Each row was made from one path, in order. Every step used is in the known rows, and no mark comes twice. Write each row's path.
Known rows
Y/F: [ -3 -26   7  38  -7 -29 -24  11  -5 -31  21 -26  20 -25   1  14  17  40
 -11 -32 -36  -4  -8  10  -6   8   9  41 -26  14   1  18  -1   2  -4]
Q/J: [-32 -58  10  50 -13 -15 -12  12  23  -3   0  -1  16 -21 -21  -2  11  16
   2 -63  -8  -3 -16 -54  -9  26  -3   4 -13  12 -18  13  -9  23 -27]
Y/J/Q/Z/W: [ 32  11  -8 -14 -23  -3 -21  -9  43  38  19  69   5 -31 -38   9  12 -13
  24 -15  47 -12  -2  29 -31  37 -37 -56  31  19 -29 -10 -33  35 -28]
J/Q/Z/H/X/N: [ 20 114  16 -24 -38 -26   4   0  64  10  29  24  26 -74 -54 -14  -5 -16
   7  24  10   1  -8  -1  10  39 -45 -66  20   4 -21  -6   5  30 -41]
H/X/N: [  5  25  19 -13 -33 -48 -20  17  43 -37  11 -32  31 -63 -13  -8 -11  21
 -19  -9 -33   2   3  16  23  25 -24 -13 -28  -2  -3   3  22  16 -22]
P/W: [-28 -41  19   8 -13 -35 -29   6  24 -24   2  -8  30 -31  -9   5  -9  10
 -11 -38 -16 -10 -28  19 -21 -13   4   8 -11 -21 -25   2  -7  18 -29]
J/Q/Z/H/X: [ 10  86  17  23 -27 -13   2 -10  40  13  24  42   1 -53 -35 -13 -11 -22
   3  31   7   7 -21  13   9  41 -33 -62  30   5 -26   5  -5  34 -41]
K/Y/J/Q/Z/W: [ 28   6 -10 -20 -33   1 -19 -12  82  20   9  64  21 -29 -43  20  25 -24
  40  24  53  -6  -8  29 -14  35 -59 -28  25  23 -28  -4 -33  35 -16]
Y/L: [-12 -32  12  34 -10 -31 -27   3  -3 -30  16 -23  23 -23  15  20   7  22
  -9 -18 -18  -4 -16   1 -18  11  15  42 -29  -1  -6  13  -6  11   3]
H/Z: [-26 -37   0  26 -18 -29 -18   4  16 -26  11 -15  -1 -18 -23 -11  -8   7
 -10 -31 -20   4 -15   0  47  14   0  14 -14   3 -15  12  -5  31 -34]
H/X/Y/P/W/Z: [-43  22  29 -50  -1 -27  -3  -1  79 -28 -29  28  32 -18 -19   6 -25   0
 -29  -3 -25 -19  -9  38   0 -33 -23  30 -16 -67 -11   0  -5  43 -34]
W/Z/Q: [-32 -56 -16   7 -12 -19   4 -13  30  62  19  24  -3 -23   2 -11  -9  -5
 -27 -48  -9 -25 -16 -18  37  -9   4  43  15   4 -36  27 -15  27 -29]
Q/Z: [ -2 -25   4  19  -4 -19 -21  -2  39 -17   7  16   3 -30 -32   1   2  -6
  -7 -35  11   3 -22  -6 -29  26  -4 -40   6   5 -15  14  -8  28 -22]
W/Z: [-17 -31  -5   5 -15 -28 -15   2  19  -6   3   1  -2 -22   4  -5  -2   2
 -26 -29 -11 -16 -16   3  19  -3  14  34   3  -7 -20  18  -9  18 -26]
L/Y/K: [ -9 -30  26  31 -35 -29 -37  12   3 -60   6 -29  38 -23  -8  26  13   8
  10  21 -26  -5 -37 -38  -2   5  23  69 -36  16   9  41  14   1  -3]
Z/H/X/Y: [  3  45  27   4 -12 -14  -4   3  59 -43 -15 -16  11 -44  -2 -10 -18  17
 -25  16 -54 -24 -16  35   7  19 -36 -25 -12  -6  -3 -21  30  23 -19]
K/Y: [-18 -51   7  32 -17 -27 -28   3  49 -46  -6 -26  28 -26  -9  14  15   2
   3   0  -7   5 -27   4   4  20 -27  28 -19   1 -11  26   3  14  -9]
L/Y/P/W/Z: [-44  -2  25 -14 -20 -35 -25  -3  42 -27 -17  27  48 -25 -25  27  -2  -9
  -5  18   9 -10 -30  10  24 -39  33  86 -13 -66 -15  29  -5  24 -38]
W/Z/H/X: [  7  74   8   0 -31 -31   4  -8  33  -7   5  16  -2 -50  15 -23 -28   0
 -49  35 -40 -18 -15  37  78  -4  17  25  11  -6 -15  -3   8  22 -32]
J/Q/Z: [-13 -20   5  26  -9 -11 -19   0  26  12  21  29   0 -26 -46   4  16 -21
  25 -34  36   9 -23 -21 -50  41 -37 -54  22   4 -30  25 -21  31 -35]
X/N: [ -3 -13   8  -9 -20 -43 -27  18  35 -31   6 -37  36 -48 -25   4   7  18
  -9 -44 -11  -2  -9  -8  -9  22 -18  -6 -21  -3  -8  10  15   9 -26]
X/Y/J/Q/Z/W: [ 24  -5  -3 -46  -9  15 -15  -1  76  23   1  60   6 -17 -45  14  18  -8
  34 -24  36 -33   3  21 -70  34 -70 -72  23  14 -25 -28 -24  42 -19]
P/Y/L: [-12 -46   8  53  -5 -14 -27  -2   3 -10 -17 -35  57  -5  18  27  11  13
   0 -10 -25  27 -16   6   5 -12   2  42 -40  10 -10  34   6   8  31]
F/Y/X/N: [  1 -33  18 -28 -16 -38 -29  18  26 -54 -13 -55  21 -54 -28  13  15  -4
   8 -35 -12  -2 -20 -52  -4   1  44  13 -26 -12  13  10   8   7 -27]
L/Y/P: [-25 -16  29  53  -6 -33 -37   6  18 -52 -20  -7  41 -27 -31  37  15   1
  10   7  10  19 -30   2   3  24   8  44 -29 -44   6  47  17  13 -29]
J/Q/Z/H/X/Y: [  4  68  22  -9 -15   6   6  -5  76  -1   5  32   2 -38 -40  -9  -5 -16
  15  22  -5 -15 -16   8 -32  36 -67 -78  20   0 -22 -15   3  40 -31]
N/X: [ -9 -36   7   5 -10 -38 -24  10  44 -40   8  16  40 -43 -10  -6  -8  19
   0 -33 -35   6 -17  -5   9  17  -4  -8 -21  -6 -17  12  15  18 -27]
L/Y/J: [ -2 -35   3  37 -37 -18 -30   7  15 -31  10 -21  44 -36   6  29  23  28
  22  14  -9  -8 -12  49  -3  13  11  29 -24  13   0   0   8   9  -7]
L/Y: [-13 -43  22  41 -27 -25 -38   9  17 -46  -1 -23  24 -37  -6  16  16  13
  13   7 -14  -9 -25  -2   3  15  14  32 -21  -4  -8  24  17   9 -17]
F/Y: [-16 -43  22  34 -16 -25 -29   8  12 -47   5 -14   1 -29   5  11  15  11
   2  -8  -9  -6 -30   0  -5  21  39  23 -15  -5  -9  24  -2  11 -14]
J/Q/Z/W: [ 20   4  10  -9 -12 -10 -28  -3  44  20   8  64 -17 -31 -51  -1   3 -30
  14 -20  42  -7 -15 -21 -25  41 -35 -53  30   2 -37  16 -25  34 -38]
L/Y/F: [ -1 -27  20  40 -26 -23 -36  16   2 -49  18 -29  31 -35   1  27  27  41
  14  15 -36  -9 -10   4   9   0  26  75 -35  13   5  23  12  -3   4]
J/Q: [-25 -38   8  45 -13 -24 -22   8   1   2  17  -9   7 -22 -19   7  14  -4
  20 -39  12   8 -21 -10 -33  37 -38 -16   6  -4 -27  29 -11  16 -36]

Write each row's path
[  9 -14   5  -9 -22 -27 -30   1  32 -16  -3  22 -19 -26 -29 -16 -19  -3
 -23 -17  -9 -13  -8   0  74  13   2  16  -5  -1 -21   2  -8  36 -38]	H/Z/W
[ 35  -1   9 -16  -6 -16 -32  -4  55  -9  -9  54 -15 -38 -37  -3  -8 -13
 -17 -22  19 -14 -15  -6  -4  25  -1 -38  15   2 -23   3 -11  33 -25]	Q/Z/W
[  2 -33   4 -21  -8 -46 -30  18  25 -36 -16 -60  28 -52 -39   6   5  -3
  -7 -65 -18   4 -12 -47  -9   6  -2 -13 -23 -10   9   5  13   7 -35]	Y/X/N
[-62 -79  -9  38 -23  -3  17  -6  38  69  27  27   2 -13 -40 -22  -8   4
   2 -73 -12  -8 -11 -80  69  11  -8  27  -5  28 -34  14 -24  51 -42]	H/Z/Q/J
[-15 -53  13 -27   3 -20 -17  16  80 -56 -10   4  41 -30 -16  -4  -2  25
  12 -41 -48 -16 -12 -12 -31  12 -37 -23 -29 -11 -14  -7  22  25 -19]	N/X/Y
[ -4 -37  11 -28   5 -17 -15  20  65 -57   8  -1  49 -30  -9   5  10  56
  13 -34 -70 -18   4  -6 -28  -2 -25  19 -43   6  -1  -7  18  15   2]	N/X/Y/F
[-15 -43  15 -31   2 -17 -18  12  65 -57   3   2  54 -24   3  13  -2  35
  17 -22 -52 -22  -6 -16 -37  -1 -19  22 -45 -11  -7 -13  14  24   8]	N/X/Y/L
[-43 -63 -11  28 -18 -17   0 -10  26  43  27   7  -3 -17 -25 -14 -15   1
 -12 -48 -15  -4 -17 -22  66   9  -9  24  -4  14 -29  23 -13  39 -37]	H/Z/Q
[-66 -70  -4 -14 -27  -7  20  -9  53  91  19  58  21 -20 -18 -18 -15  -1
 -14 -72  -7 -42 -19 -66  33 -44  15  54  16   0 -53   4 -38  44 -41]	P/W/Z/Q/J
[-12 -40  17 -36  -4 -24 -17  17  66 -67  -2   1  55 -19 -18   6  -4  18
  11 -29 -60 -14 -23 -48 -36   2 -28  15 -43   8   2   9  21  19  -7]	N/X/Y/K
[ -4 -36   6  30 -27 -18 -20   3  10 -30  17 -10  23 -29  18  24  23  26
  11   0  -3  -9 -17  51 -10  18  38  21 -15  12   1   0 -12  12  -4]	F/Y/J
[-28 -16  31  46   7 -33 -28   4  13 -51 -13   2  19 -21 -21  31  15  -1
  -1  -7  15  20 -36   4  -7  30  35  35 -22 -43   6  46  -3  15 -27]	F/Y/P
[-51 -70 -15  17 -19  -3  20  -8  41  86  18  45   1 -15 -14 -18  -2   1
 -13 -74  -4 -31 -12 -78  40  -8   6  45  14  19 -41  21 -26  38 -34]	W/Z/Q/J
[  1 -47  -1  -2  -5 -29 -27  14  30 -15 -49 -71  62 -36 -34  13  10  -9
   4 -57 -24  37 -10 -41  12 -18 -12 -15 -33   0   6  25  24   5  -6]	P/Y/X/N
[-10 -44   9  49 -13 -21 -25   6   2 -22 -24 -34  60   2  -4  20   9   0
  -4 -18 -33  34 -33 -25   6  -8  -6  36 -37  29   1  54  12   3  18]	P/Y/K
[-11  -7   6   6 -23  -3  -6   7  43  -2  15  -9  27 -20  -1  11  12  23
  29  -5 -18 -11   9  60 -46  34 -80 -42  -8   9 -11 -17  -3  28 -14]	H/X/Y/J/Q
[-12 -67   3  19  -5 -28 -29   2  40 -49 -31 -47  21 -29 -22  15  13 -18
   5 -21 -13  14 -29 -33   3   4 -12  18 -20  -8   6  19   4  14 -19]	K/Y/X
[  2  45   8  27 -14  -7  -5  -8  31  20  18  37   4 -39 -46  -1   8 -27
  15  -5  28   1 -34 -14 -24  37 -28 -53  36   5 -30   9 -13  27 -42]	J/Q/Z/H
[-12 -30  28  23 -23 -30 -28  11  -2 -60  13 -19  17 -18   5  22  14   5
   0   5 -21  -6 -42 -36 -10  12  50  61 -30  18  10  40  -6   4  -1]	F/Y/K
[ 31  11   4 -12 -43   3 -31  -4  50  19  15  67  18 -39 -38  22  23 -13
  48  31  47 -19  -6  22 -15  29 -18 -22  21  16 -26  -3 -20  30 -21]	L/Y/J/Q/Z/W
[ -9 -60  19  20  -4 -26 -32   8   3 -52 -18 -36  -6 -31 -10  14  11  -9
   4 -31 -14   4 -33 -38  -8   4  55  15 -17 -12   8  20  -5  11 -23]	F/Y/X
[  7  36  -7  -8 -11  16   9  -8  63  20  12  31  24 -25 -41  14  21  -4
  35  -5  20 -25 -17  32 -69  30 -62 -72  25  16 -18 -33 -12  33 -23]	X/Y/J/Q/Z/H
[-14  60  23 -63 -24 -15   7  -5  81 -17 -12  17  19 -40   5 -18 -34   5
 -37  27 -54 -54 -16  40  27 -46 -10  15   3 -28 -24 -40   7  36 -29]	P/W/Z/H/X/Y
[-66 -34   0 -20  -8 -26   6 -25  84  43  -8  49  49 -16 -32  19 -10 -28
 -13  -8  18  -8 -32  -4  43 -38 -15  89   0 -49 -32  39 -26  36 -36]	K/Y/P/W/Z/Q
[ 25  72   5 -19 -21   6  10 -11  85 -14   2  25  24 -46 -15  -1  -8  16
  -9  26 -26 -28  -4  72 -18  19 -34 -67   2  18   2 -51   9  39  -8]	Q/Z/H/X/Y/J
[  4 -33  17 -19 -27 -39 -37  21  31 -55 -19 -63  40 -60 -39  18  15  -1
  19 -21 -18  -3 -16 -53   5  -2  16  20 -32 -12  11  10  27   4 -27]	L/Y/X/N
[  7  59  31  -5 -20 -19  -2   4  45 -57  -8 -20  26 -32  -3   1 -18  10
 -25  31 -65 -23 -29  -2   3   8 -25  13 -27  14  14  -5  28  15  -7]	Z/H/X/Y/K
[ -8 -73  -2  46   6 -18 -30   3   6 -14 -54 -52  37 -13 -16  13   8 -13
   0 -52 -27  43 -23 -26   9 -16  -1 -11 -24   1   0  35  13   9  -5]	P/Y/X
[ -8 -61  17  29 -17 -26 -39   9   9 -52 -24 -46  16 -39 -18  19   9  -6
  13 -14 -19   3 -27 -40   2  -2  27  24 -22 -11   9  19  16   7 -26]	L/Y/X
[-24   8  29  15  13 -26 -17   5  58 -54 -33  -6  25 -20 -25  14  -7  12
 -15 -12 -23  11  -9  30 -22  31 -48 -16 -33 -47   9  17  19  31 -23]	H/X/Y/P
[ 21  93   0  21 -38  -5   9 -14  39  29  36  48  21 -51 -23  -1  -2  -5
  13  37  13   3  -9  64   1  40 -35 -65  28  22 -15 -19 -14  34 -31]	Y/J/Q/Z/H/X
[ -9 -52  -5   5  -5  -6 -16   8  43 -26  -7 -26  33 -14   0  18  17  32
   9 -41 -21 -24  -4  48 -58  17 -40 -20 -20   9   0 -23   4  20  -4]	X/Y/J
[-12  84  20 -18   2 -21  10  -9  68 -29 -31  22  17 -30 -18   0 -20  -5
 -40  26 -28 -16 -14  34  36   1 -22  21  -5 -51   3   0  17  34 -34]	W/Z/H/X/Y/P
[ -8 -19 -15  16 -31  -1  -9  -9  65  13  24  27  39 -23 -37  24  36 -15
  53  12  45   8 -16  29 -42  36 -62 -29  13  24 -20   6 -30  31 -12]	K/Y/J/Q/Z
[ 31  -3 -14   7 -21  13 -20  -9  48  57 -15  60  38 -13 -35  17  20 -20
  34  -5  40  22  -2  35  -9  16 -49 -56  21  30 -34  13 -22  32  -1]	P/Y/J/Q/Z/W
[ -5 -48 -14  55 -15  -9 -21   0  15   8 -20 -26  67  -9  11  21  20  20
   8 -24 -16  30  -6  61   5  -1 -18  -6 -23  25  -9  16   7  10  15]	P/Y/J
[-22 103  23 -19 -17 -41   4 -14  48  -8 -12  45  36 -48 -15   0 -38 -11
 -50  36 -18  -5 -27  53  66 -31  20  44   4 -63 -13   4  -2  33 -50]	Y/P/W/Z/H/X
